Each row was made from one small tree. Brackets hold a mark, then the marks that hang from it, in alphabetical order. Every link used is in the known rows. Write each row's tree.
Known rows
[gunis kagoz [pozinok ropefa]]: [-0.53 -0.05  2.38  0.25 -0.57  3.61 -0.34 -0.22 -0.33  2.22  1.26 -0.27
 -0.37 -1.00 -0.82  2.21  0.93 -2.36 -3.32 -3.08 -0.10]
[ropefa gozi]: [ 0.13 -0.53  1.08  1.75 -1.86 -2.05 -2.55 -0.83 -0.22 -1.32  1.16 -0.29
 -0.78 -3.03 -2.76  0.37 -2.18 -1.60 -1.53  0.72 -0.44]
[zipo [gunis [pozinok [gozi ropefa]]]]: [-0.14  0.77  0.87  0.08 -1.50  1.06 -1.88 -0.77  0.22  2.34  1.92  0.66
 -0.09 -0.55  1.65  0.40 -0.20  1.36  0.86 -1.34 -1.97]
[zipo gunis]: [-0.48  0.56  2.31  0.36 -2.73 -1.35 -2.88  1.83  0.48  0.61  2.03  0.17
 -0.14 -2.66 -1.55  0.26 -0.21  1.05 -1.07 -0.09 -2.33]
[gozi gunis [ropefa pozinok]]: [-0.07 -0.70  0.99 -0.80 -2.09  0.08 -0.53 -3.31  1.20 -1.77  0.49 -0.19
 -1.10 -3.07 -3.00 -0.66 -0.66 -0.97 -0.44  1.98 -1.88]
[gozi pozinok]: [ 0.47 -0.34  1.60  1.60 -3.63 -1.20 -3.32 -2.64 -1.31 -1.85  0.31 -0.78
  0.76 -1.39 -1.38  0.13 -0.48 -1.37 -2.76 -0.63 -0.56]
[gunis [pozinok kagoz ropefa]]: [ 0.80 -1.73  1.29 -0.44 -1.28  2.67 -0.13 -0.30 -2.17  0.93 -0.20  0.25
  0.21 -1.13 -1.04  0.03 -0.73 -2.74 -2.65 -1.88  0.45]
[kagoz [gunis [pozinok [gozi ropefa]]]]: [ 1.80  0.84 -0.82  1.50 -1.21  1.13 -1.23 -2.54 -0.25  2.27 -0.01  0.98
 -0.72  1.28  1.89 -0.33 -0.11 -0.02 -0.38 -3.51 -1.48]
[gozi [gunis [pozinok ropefa]]]: [-0.20 -1.26  1.52  0.20 -1.02  2.37 -0.90 -1.94 -0.05  0.65 -0.51  0.99
 -0.68 -1.03 -1.69  0.32  0.58 -2.33 -1.51 -1.89 -1.09]
[gunis [pozinok gozi kagoz]]: [ 1.71 -1.12  0.22  0.21 -0.74  1.30 -1.28 -1.61 -2.42  0.01 -0.69  0.23
  0.50 -0.65  0.31  0.15 -2.82 -0.75 -0.91 -2.12  0.68]
[kagoz gunis pozinok]: [ 2.62  1.37 -0.08  3.50 -2.67 -0.40 -3.40  0.03 -0.11  1.24 -0.68  0.88
  0.43  0.74 -2.16 -0.59  0.96 -0.89 -1.46 -3.24 -1.12]
[pozinok gozi kagoz [ropefa gunis]]: [-0.39 -1.17  0.53 -1.24 -1.94  1.07 -0.39 -0.15 -2.06 -0.56 -1.04  2.61
  3.44 -1.41 -1.65 -2.47 -3.30  0.33 -1.00  0.90  0.28]
[pozinok [ropefa gunis]]: [-0.81 -0.18  1.62  0.45 -2.71  0.69 -2.00  1.28 -0.50 -0.53  0.08  1.69
  1.52 -1.96 -2.89 -0.47 -0.89  0.00 -1.32  0.61 -1.69]
[gunis [kagoz [pozinok gozi]]]: [ 0.64  1.30  0.79  1.35 -1.03  1.37 -1.96 -1.02 -0.82  1.24  0.50  0.65
  1.90  0.49 -1.93  0.58 -0.70 -0.98 -1.33 -3.37  0.87]
[pozinok gozi kagoz]: [ 0.90 -1.16  0.92 -1.09 -1.97 -0.09 -0.74 -1.46 -2.38 -0.88  0.15  0.94
  1.54 -1.61 -1.11 -1.28 -3.41 -0.45 -1.74 -1.01  0.51]
[pozinok [gozi gunis] ropefa]: [-0.75 -1.29  1.48 -1.65 -2.04  0.51 -0.26 -2.48 -0.95 -0.06 -0.46  2.91
  1.50 -0.99 -2.52 -1.77 -1.22 -0.67 -1.61 -1.65 -0.64]
[zipo [gunis [kagoz [pozinok gozi]]]]: [-0.15  2.28  1.40  1.10 -1.16  0.89 -2.47  0.89  0.49  2.57  1.51  0.67
  2.08 -0.11 -1.28 -0.12  0.15  0.72 -0.55 -2.28  0.03]
[zipo [gunis [kagoz [pozinok ropefa]]]]: [-0.96  1.45  2.67  0.55 -1.96  2.06 -1.31  2.09  0.93  3.57  1.72  0.87
  1.75 -0.78 -2.49 -0.06  2.56 -1.36 -2.24 -1.91 -0.44]
[zipo [gunis kagoz [pozinok ropefa]]]: [-1.30  0.93  2.92  0.02 -0.68  2.89 -0.80  1.75  0.97  3.75  2.04 -0.04
 -0.21 -1.66 -0.19  1.66  1.84 -0.81 -2.48 -1.79 -0.90]
[zipo [gunis kagoz [pozinok gozi]]]: [-0.46  1.77  1.74  0.67 -0.08  1.89 -1.98  0.54  0.40  2.84  1.64 -0.32
  0.06 -1.07  1.02  1.82 -0.40  1.29 -1.04 -2.07 -0.40]
[pozinok [gozi ropefa] kagoz]: [ 0.16 -1.09  0.81 -1.87 -1.97  0.95  0.67 -3.36 -1.35 -0.22  1.57  1.35
  1.20 -1.16 -0.07 -1.93 -2.77 -1.08 -0.82 -0.82 -0.12]
[zipo [gunis [pozinok kagoz]]]: [ 0.86 -0.03  1.55  0.66 -1.13  1.06 -1.87  0.87 -0.39  1.46  0.85 -0.55
 -0.49 -2.30 -0.04  0.47 -0.84 -0.30 -0.87  0.02 -1.05]

Write each row's tree
[-0.52 -1.19  0.62  0.29 -1.56  0.36 -0.51 -0.22 -0.51 -1.07 -0.62  1.01
  1.47 -3.32 -2.72 -2.12 -3.23 -1.92 -1.22  3.42  0.30] -> [pozinok kagoz [ropefa gozi gunis]]
[-0.01  2.20  0.94  2.70 -1.15  2.24 -3.03  0.03  1.03  0.23  0.20 -0.07
  1.24 -0.89 -2.61  0.58 -0.10 -0.85 -0.22 -0.60 -0.74] -> [ropefa [gunis [kagoz pozinok]]]
[-1.61  0.77  1.64 -0.43 -1.32  2.07 -0.44  0.25 -0.29  0.60  0.22  1.94
  2.60 -1.36 -1.49 -0.66 -1.54  0.50 -1.72 -0.64  0.04] -> [pozinok gozi [ropefa [gunis kagoz]]]
[ 0.08  1.54  0.38  0.28 -1.08  0.35 -2.28  0.71  0.00 -1.51 -0.69 -0.39
  1.61 -2.95 -2.10  0.62 -3.19  2.12 -0.70  2.02  0.10] -> [ropefa [gunis kagoz] [pozinok gozi]]
[ 0.89  0.62  0.10  0.74 -2.46  0.61 -1.77 -2.38 -1.16  0.92  0.81  1.44
  1.60  1.15 -1.37 -1.11 -0.39 -0.92  0.52 -2.76 -0.61] -> [kagoz [pozinok [gozi ropefa]]]
[-0.44 -1.59  1.50 -0.93 -2.08  1.38  0.50 -7.62  0.38 -1.82  0.03  0.03
  0.37 -1.63 -0.66 -2.59 -0.71 -3.59 -1.24  1.30 -0.36] -> [gozi gunis [pozinok kagoz] ropefa]
[ 0.26 -0.86  1.11 -1.28 -1.29  1.68 -0.42  1.06 -1.79  2.69  0.00  1.44
  1.81 -0.92  0.46 -1.23 -1.00  0.26 -1.08 -1.03  0.28] -> [zipo [gunis [pozinok gozi kagoz ropefa]]]
[ 0.48  0.64  1.28  0.92  0.09  2.23 -1.54 -1.39 -0.83  1.43  0.76 -0.42
 -0.08 -0.45  0.29  2.05 -1.24 -0.49 -1.74 -3.43  0.52] -> [gunis kagoz [pozinok gozi]]
[-0.30  2.22  2.17  1.67 -1.58  1.16 -2.73  1.11  1.48  2.51  2.06 -0.23
  0.81 -1.09 -2.08  0.75  1.47 -0.54 -1.18 -1.50 -0.88] -> [zipo [gunis [kagoz pozinok]]]
[ 0.03 -1.17  0.80  1.81 -1.13  0.43 -1.60 -0.29 -0.90  0.70  0.15 -0.02
 -0.68 -1.56 -1.73  0.96 -0.69 -2.56 -1.99 -0.59  0.15] -> [gunis [pozinok [ropefa gozi]]]
[-0.97 -2.56  1.22 -0.94 -1.04  0.40  1.06 -3.58 -0.11 -0.90 -0.29  1.46
  0.12 -3.25 -3.43 -2.60 -2.02 -3.58 -1.96  1.85  0.74] -> [pozinok kagoz [ropefa [gozi gunis]]]
[ 1.27 -0.08 -0.67  0.95 -0.27  1.75 -1.97 -0.77 -1.75 -0.70 -1.57  0.58
  1.57 -1.13  0.25 -0.59 -3.55  0.61  0.78  0.29  0.26] -> [ropefa [gunis [pozinok gozi kagoz]]]
[ 1.96  0.57  0.40  2.47 -2.96  0.37 -1.96  0.65 -0.62  2.30 -1.00  1.74
  1.40  1.15 -2.48 -1.35  1.85 -1.79 -2.62 -3.72 -0.87] -> [kagoz gunis [pozinok ropefa]]
[-1.62  1.59  1.85  1.22 -1.82  2.07 -1.44 -4.09  1.48 -0.98  1.30 -0.78
  1.11 -1.62 -0.04 -0.05  0.02 -1.53 -1.13  1.47 -1.14] -> [gozi pozinok [ropefa [gunis kagoz]]]
[-0.32 -1.08  1.43 -0.58 -2.32  1.55 -0.48  0.44 -1.16 -0.58 -0.34  1.54
  2.10 -2.36 -2.35 -1.84 -2.17 -1.01 -1.55  1.54 -0.52] -> [pozinok kagoz [ropefa gunis]]
[ 2.72  1.51 -0.96  2.78 -2.36 -0.85 -3.23 -0.42 -1.19  1.13 -1.25  1.61
  1.73  1.68 -1.30 -1.32 -0.27  0.40 -0.79 -4.01 -0.39] -> [kagoz gunis [pozinok gozi]]
[ 0.29 -2.32  1.40 -1.04 -0.48  3.33  0.62 -2.86 -0.75  0.45 -1.14  1.02
 -0.27 -1.38 -1.55 -0.81 -0.54 -3.17 -1.69 -0.91 -0.11] -> [gozi [gunis [pozinok kagoz ropefa]]]
[-0.28 -1.11  1.14  0.45 -0.99  0.80 -0.58  0.87 -0.25  2.03  0.65  0.11
  0.06 -2.74 -0.66 -0.74 -0.63 -1.88 -1.27  1.51  0.50] -> [zipo [gunis [pozinok kagoz [ropefa gozi]]]]
[-1.72  1.63  1.98  0.39 -1.03  2.70 -0.45 -2.08  2.09  0.28  2.22  0.06
 -0.13 -2.42 -1.13  0.22 -0.68 -0.64 -0.38  0.84 -2.00] -> [gozi [ropefa [gunis kagoz]]]
[ 0.29 -0.86  1.85 -0.62 -1.37  2.03 -0.65  1.51 -0.82  2.48  0.61  0.40
  0.73 -1.70 -0.35 -0.28  0.16 -1.10 -1.71 -0.41 -0.66] -> [zipo [gunis [pozinok kagoz ropefa]]]
[-1.74  0.67  2.17  1.15 -0.06  1.56 -0.88  1.03  1.51  3.38  2.00 -0.75
 -0.77 -2.56 -0.83  1.38  0.74 -1.42 -2.19  0.26 -0.06] -> [zipo [gunis kagoz [pozinok [ropefa gozi]]]]
[ 0.65  1.59 -0.72  1.63 -1.94  1.08 -2.79 -1.71 -0.17 -0.03 -0.31  1.89
  2.70  0.72 -1.23 -1.78 -1.26  0.51  2.25 -0.27 -1.11] -> [kagoz [pozinok [gozi [ropefa gunis]]]]
[ 1.44 -0.36 -0.18  2.86 -1.02 -0.17 -1.59 -0.23 -0.18  1.82 -0.80  0.38
 -1.15 -0.68 -0.54 -0.17  0.28 -1.95 -2.46 -1.57 -0.47] -> [kagoz [gunis [pozinok [ropefa gozi]]]]
[ 0.13 -1.19  1.26 -0.27 -2.87  0.93 -0.43 -5.23 -0.82 -1.46  1.14 -0.77
  0.85 -1.41 -0.03 -1.69 -0.73 -3.16 -2.23  0.45 -0.14] -> [gozi [pozinok kagoz] ropefa]
[-0.48  0.78  0.27  0.03 -2.32  0.67 -1.82 -1.65 -0.09 -0.84  0.67  1.86
  1.49 -1.24 -0.50 -1.48 -2.25  1.39  1.29  0.52 -1.86] -> [pozinok [gozi [ropefa gunis]]]
[ 0.71 -0.50 -0.71  1.37 -1.30 -1.32 -2.08  0.27 -0.22 -3.38 -1.43 -1.17
  0.48 -4.99 -3.37 -0.97 -4.55 -0.29 -0.04  6.07  0.68] -> [ropefa gozi gunis [pozinok kagoz]]
[ 1.69  0.36 -0.48  3.47 -2.33 -1.08 -2.05  0.04 -0.22  1.86 -0.83  1.38
  0.88  0.30 -3.13 -1.80  0.76 -2.61 -2.20 -1.65  0.09] -> [kagoz gunis [pozinok [ropefa gozi]]]
[ 0.98  0.11  0.71 -0.36 -0.91  0.89 -1.74  0.24 -1.25  1.68  0.20  0.45
  0.92 -1.31  0.86 -0.37 -2.02  0.85 -0.04 -0.83 -0.23] -> [zipo [gunis [pozinok gozi kagoz]]]
